Every row comes from one small tree of marks. Brackets hold a mark, then the marks that hang from it, in alphabetical order. Every link used is in the known rows. Which tree was each row made from?
Known rows
[F D]: [ -3.3  11.2 -14.7   6.6   1.2  14.4  -2.3   0.4  -5.6  15.7  16.9  -7.5
  18.8   1.8  26.6  -2.4   5.3   0.2   1.8   9.2 -27.4]
[S D]: [  1.9   9.4 -13.9   9.4  -2.7  12.3  -2.4   3.9 -10.5  21.4  14.9 -11.4
  15.2  -3.0  16.1  -8.7   1.3  -2.8  -4.6  -0.3 -21.7]
[H [G [F D] [M C]]]: [  5.8  30.4 -12.4   1.9 -14.4  22.8   0.5   6.7  -3.7  52.9  31.5  -8.8
  12.8   1.2  31.3  -4.4  22.2 -13.0 -12.9  12.0  -7.9]
[S [D H] G]: [ 13.5  -5.4 -18.5   5.1 -17.6  14.6  -3.2   3.2 -10.3  19.3  19.3 -17.9
  20.8   0.9  17.3 -13.1   4.8  -6.0  -9.6  -7.0 -26.0]
[D F H S]: [ 11.7 -30.5 -29.2  -7.7 -16.3  16.3  -7.8  -8.0 -16.4  62.6  -6.6   1.9
   8.4   5.7  20.6 -15.3  21.1 -12.2 -10.2   4.8   0.9]
[F [D H]]: [  0.2   2.9 -18.5  -0.4  -9.5  14.7  -1.2  -0.7  -8.1  34.7  14.4  -7.2
  17.5   5.3  27.6  -4.5  12.8  -1.7  -0.3   8.1 -15.5]
[M C [G F]]: [ 10.7  14.6 -17.2  -3.0  -7.4  15.3   7.8  -1.0 -22.4  48.5   9.5   3.8
   8.7  -0.2  24.5 -12.2  16.1 -13.7  -8.3  -4.4   7.5]
[G [H D] M]: [ -1.1  14.6 -19.7  -5.8 -14.6  17.1   1.2  11.5 -16.5  64.5  16.4 -12.6
   9.9   3.5  19.6 -12.7  16.2 -10.2  -3.4   5.1 -12.0]
[G [H [D F]] M]: [  3.9  -0.1 -23.0 -12.5 -23.9  17.2   4.1  10.2 -18.1  81.3  13.0 -11.0
   6.5   6.6  18.6 -14.0  23.9 -14.1  -8.3   4.6   0.1]
[F [D [H [G M]] S]]: [  7.0   5.2 -24.1   5.0 -13.9  20.7 -13.2   3.9  -3.4  43.2  19.2 -12.8
  12.2   4.5  28.0 -10.0  17.1 -11.2 -11.6  10.5 -24.9]
[D [S G]]: [ 10.9 -14.1 -23.2   9.2  -0.9  17.1 -13.3  -5.1 -10.1   7.4   7.6  -5.9
  20.6  -1.3  21.0 -14.2   2.2  -7.9  -6.2   0.7 -37.3]
[H D]: [ -2.7  14.2 -15.3  -2.9  -1.2  10.7   4.4   4.5  -7.5  32.9  10.1  -6.1
  15.4  -0.4  21.0  -8.8   3.7  -3.8   3.6   4.6 -25.8]
[C M]: [  2.9  11.7 -13.4   8.1   1.8   6.1  -0.6   0.0 -12.2   7.1  10.7   1.1
  13.9   5.2  24.0 -10.4   6.0  -2.4  -3.5   4.7 -32.6]
[H [D F S]]: [  6.0 -18.8 -23.1  -7.1 -11.0  14.6  -0.7  -1.7 -11.8  56.3  -3.9  -4.5
   9.5   2.9  20.2 -15.4  12.6 -12.7  -6.4   4.3 -18.0]
[C [M [G [F D] H]]]: [ 14.4   8.1 -11.3   2.5 -12.9   7.0  11.8   1.6 -25.1  39.9  17.5  -4.2
   8.5  12.8  28.8 -10.6  18.3  -9.1 -11.0  -0.9 -12.6]
[S D [G F [M C]]]: [ 15.7   6.6 -16.5   8.3 -25.5  25.4  -4.2   7.8 -15.7  41.0  28.8 -20.6
  15.0  -1.2  20.0 -15.9  17.8 -17.1 -20.8  -4.6  -9.8]
[G [F [D S]] M]: [  6.3  -5.0 -21.7   7.9 -13.0  22.8 -16.3  -0.2 -16.1  47.9  12.8 -10.7
   9.8   4.1  25.7 -10.4  20.1 -11.8 -13.1  10.7 -10.8]
[G F H M]: [  6.9   8.2 -19.5  -4.1 -15.8  17.8  -4.9   4.2 -24.4  72.2  15.1  -3.1
   7.5   3.5  18.9  -9.8  24.4 -11.1 -10.5   8.1  12.4]
[C [M G]]: [  8.1  16.9 -16.7   9.0   1.8   3.9   4.3   2.8 -19.1  -1.6  11.5   0.7
   9.4   6.3  23.6 -14.7   3.8  -5.8  -4.5  -6.9 -31.9]
[F [D [H G]]]: [  3.6  17.8 -14.9  -1.4  -6.2  11.5   2.6   1.9   1.6  30.8  22.1  -6.3
  18.6   3.8  28.3  -1.5   9.8  -2.4  -1.4  10.6 -23.5]
[C [M [G [F D]]]]: [ 12.0  12.5 -11.6   7.8  -6.9   5.6   7.7   1.4 -19.5  13.0  17.6  -4.3
   9.3  10.8  29.3  -9.7  11.7  -6.9  -9.1  -2.0 -24.1]
[S [D F [H [G M]]]]: [ 13.3   6.9 -22.0  -3.2 -26.5  14.8  -2.3  10.9  -8.2  57.3  22.6 -16.0
   7.4   3.8  15.7 -12.1  19.2 -13.5 -17.7   0.6  -3.4]
[G [M C]]: [ -1.4  19.5 -21.1   4.1  -8.5  23.8  -6.0   5.4 -13.7  41.8  17.4  -5.6
  11.2  -0.9  24.7 -12.2  17.6 -11.2  -7.0   5.0  -7.3]
[M C G]: [  4.1  18.9 -19.5   2.2  -1.6  16.1   5.6   1.4 -17.2  28.8  10.4   0.3
  11.2  -1.4  25.0 -13.1   9.1 -11.2  -3.5  -5.9  -9.7]

Write each row's tree
[ 14.5  13.2 -14.4   3.6  -4.3   3.2   6.3   0.5 -24.0  17.7   9.6   3.3
   6.4   7.6  23.2 -13.8  11.0  -8.6  -9.7  -5.0 -14.9] : [C [M [G F]]]
[  3.2  25.9 -18.7  -0.3 -18.8  23.7  -0.5   7.9  -1.0  51.8  30.3 -11.9
  13.8   3.8  32.5  -7.4  22.4 -12.1 -10.1   9.6 -13.7] : [F [D [H [G [M C]]]]]
[  5.6  24.1 -22.1  -2.3 -10.6  14.3  -6.6   8.0  -6.8  40.8  21.1  -5.9
  11.1   1.8  21.5  -8.9  14.9  -8.5  -6.6   6.6 -11.6] : [D [H [G M]]]
[ 11.7  -6.5 -23.8 -10.1 -27.6  18.9   2.3  10.5 -15.7  60.3  20.6 -17.9
  13.6   6.9  18.5 -16.1  20.2 -15.2 -10.9  -1.0 -14.7] : [S [G [H [D F]] M]]
[  8.3  23.1 -18.6   4.1 -17.9  14.9  -5.4  12.3  -6.2  41.2  26.4 -17.2
  11.1  -0.2  16.9 -11.3  11.3  -9.4 -12.9   0.5 -15.2] : [S [D [H [G M]]]]
[  7.7  11.6 -15.5   2.6  -4.8  11.1   4.5   1.0 -17.7  26.8  16.3  -4.6
  12.2   4.1  25.6  -5.7  10.4  -6.2  -4.5  -0.6  -9.0] : [M [G [F D]]]
[  5.0   2.6 -12.1  -3.3 -11.5  15.0   4.2  -2.0 -15.9  62.0  16.0  -4.1
  14.7   5.3  25.5  -2.3  19.2  -5.0  -5.1  11.5   0.4] : [G [F D] H]
[  7.1  11.1 -18.4  -6.1 -21.1  24.1  -0.3   3.1 -24.3  88.5  16.4  -2.2
   7.0   2.5  24.0 -12.1  31.1 -16.6 -13.9   7.9  20.9] : [G F H [M C]]
[ 13.5 -20.0 -28.6  -1.3 -22.2  21.7 -10.5   5.6 -12.5  40.2  10.5 -17.8
  12.8   4.7  19.4 -20.9  15.0 -18.2 -13.6  -1.6 -30.5] : [H [D F [S [G M]]]]
[  8.9  16.7 -14.0   1.2 -10.3   9.6   2.3   5.2  -2.8  35.6  19.5 -10.8
  15.3  -1.2  17.8  -7.7   5.8  -5.5  -7.8   1.4 -18.1] : [S [D [H G]]]
[ 19.6 -23.2 -20.5  -1.1 -13.6  17.9  -7.2  -7.3 -20.8  53.2   7.0  -2.8
  16.6   1.9  19.8 -14.0  15.8 -12.8 -13.3   3.6  -9.2] : [D [S [G F H]]]
[ 10.7  -0.1 -13.4   4.4  -9.1  15.7  -1.4  -1.4  -7.9  14.7  23.6 -10.6
  23.0   3.1  26.2  -4.0   8.8  -3.9  -5.7   4.9 -25.5] : [S [G [F D]]]
[ 10.5 -13.3 -20.8  -4.7 -22.2  13.2   1.4   1.5 -14.2  55.9   8.0 -10.3
  10.1   4.0  15.9 -12.2  16.1  -8.8 -11.2  -1.3   2.1] : [S [D F H]]
[  4.3 -15.7 -23.3   3.2 -10.0  18.5  -9.7  -5.6 -10.2  42.2   4.8  -7.2
  15.0   5.0  27.9  -9.8  14.2  -6.3  -5.5   8.0 -19.9] : [F [D H S]]
[ 10.1 -12.8 -25.5   1.1 -23.4  23.1 -15.3  -0.8 -18.3  66.2  10.2 -10.5
   8.0   7.9  26.8 -12.7  27.3 -13.9 -15.4  10.1  -0.1] : [G [F [D H S]] M]
[  4.7  22.9 -18.1 -10.3 -19.5  19.5   8.7  12.0  -2.3  67.2  21.8  -9.8
   8.9   1.8  24.6 -12.7  21.1 -18.1 -11.4   4.9 -11.1] : [H [D F] [G [M C]]]
[ 14.2 -10.6 -19.9   0.8 -12.1  16.3  -0.1  -4.1 -25.4  60.5   6.5  -5.1
   8.4   6.1  25.2 -11.9  18.0 -13.3 -11.6   0.6  -1.7] : [M [G [F [D S]] H]]
[ 15.9   5.1 -15.5   0.6 -17.1   6.4   8.2   0.6 -21.8  31.6  15.1  -3.7
   8.2  14.2  30.4 -11.6  19.2  -8.8 -11.1  -2.4 -13.2] : [C [M [G [F [D H]]]]]
[  2.3  15.7 -16.0   2.7 -17.3  25.8  -3.1   4.2 -13.6  56.9  23.7  -9.5
  11.3   3.1  30.5  -7.7  25.8 -12.6 -11.6  10.0   0.3] : [G [F D] [M C]]
[ 13.8   1.8 -17.1  -5.7 -19.3   9.8   5.7   3.8  -4.7  52.2  16.1  -9.6
  11.5   2.3  16.5  -9.0  12.8  -8.9 -12.7   0.6  -6.6] : [S [D F [H G]]]
[  5.2  15.5 -19.0  -0.8 -15.0  23.1  -4.3   3.2 -18.6  61.8  16.0  -1.9
   8.3   0.1  24.4 -11.6  24.9 -14.5 -12.2   6.6   8.4] : [G F [M C]]
[  6.2   7.8 -19.8  -4.1 -27.8  26.6  -2.3   3.2 -16.4  75.0  21.0  -9.8
   9.8   6.7  31.5  -9.5  33.0 -14.3 -13.9   8.8  11.4] : [G [F [D H]] [M C]]
[ 10.1   3.7 -13.1   4.1  -2.8  14.3  -4.9  -4.6  -3.0  37.7  14.6  -3.4
  15.2   1.0  27.0  -4.1  11.1  -8.0  -9.8  12.6 -22.8] : [H [G [F [D S]]]]
[ 14.0  -6.9 -22.7   7.6 -23.1  19.4  -8.3   9.8 -12.4  22.3  24.8 -23.5
  15.0   2.1  14.3 -15.6  11.4 -12.2 -16.6  -6.4 -22.1] : [S [D F] [G M]]
[ 12.4  10.3 -16.9  -8.0 -13.8  16.6  11.7  -1.1 -28.1  74.7   9.4   3.7
   7.3   2.1  23.9 -12.9  22.7 -15.6 -10.0  -3.6  18.9] : [M C [G F H]]
[ 17.8 -14.7 -26.4   0.9 -33.3  19.9  -7.3   8.7 -15.3  40.9  22.1 -23.6
  13.6   5.4  15.0 -17.5  18.6 -13.6 -19.0  -6.7 -10.8] : [S [D F H] [G M]]
[  7.3  -0.6 -19.2   2.4  -6.9  15.6  -6.5  -3.2  -0.3  37.6  12.5  -6.4
  16.0   3.2  28.4  -6.9  10.9  -7.2  -6.8  10.5 -28.5] : [F [D [H G] S]]
[ 18.7 -17.2 -25.5   1.9 -20.8  23.0 -15.0  -0.6 -23.9  58.4  12.7  -9.6
  12.5   3.5  19.0 -17.1  22.0 -16.7 -18.2   2.4  -6.3] : [D [S [G F H M]]]
[ 12.7   7.2 -17.7  -6.5  -8.8   9.7   7.3   0.2 -28.1  58.6   8.4   2.7
   7.7   3.0  18.9 -10.4  15.8 -10.1  -6.7  -2.8  10.6] : [M [G F H]]
[ 16.6 -12.1 -25.6   6.8 -14.1  21.8 -19.2  -0.4 -18.1  31.7  12.6  -9.4
  14.1   1.5  19.6 -16.8  15.4 -15.0 -15.8   2.4 -17.8] : [D [S [G F M]]]
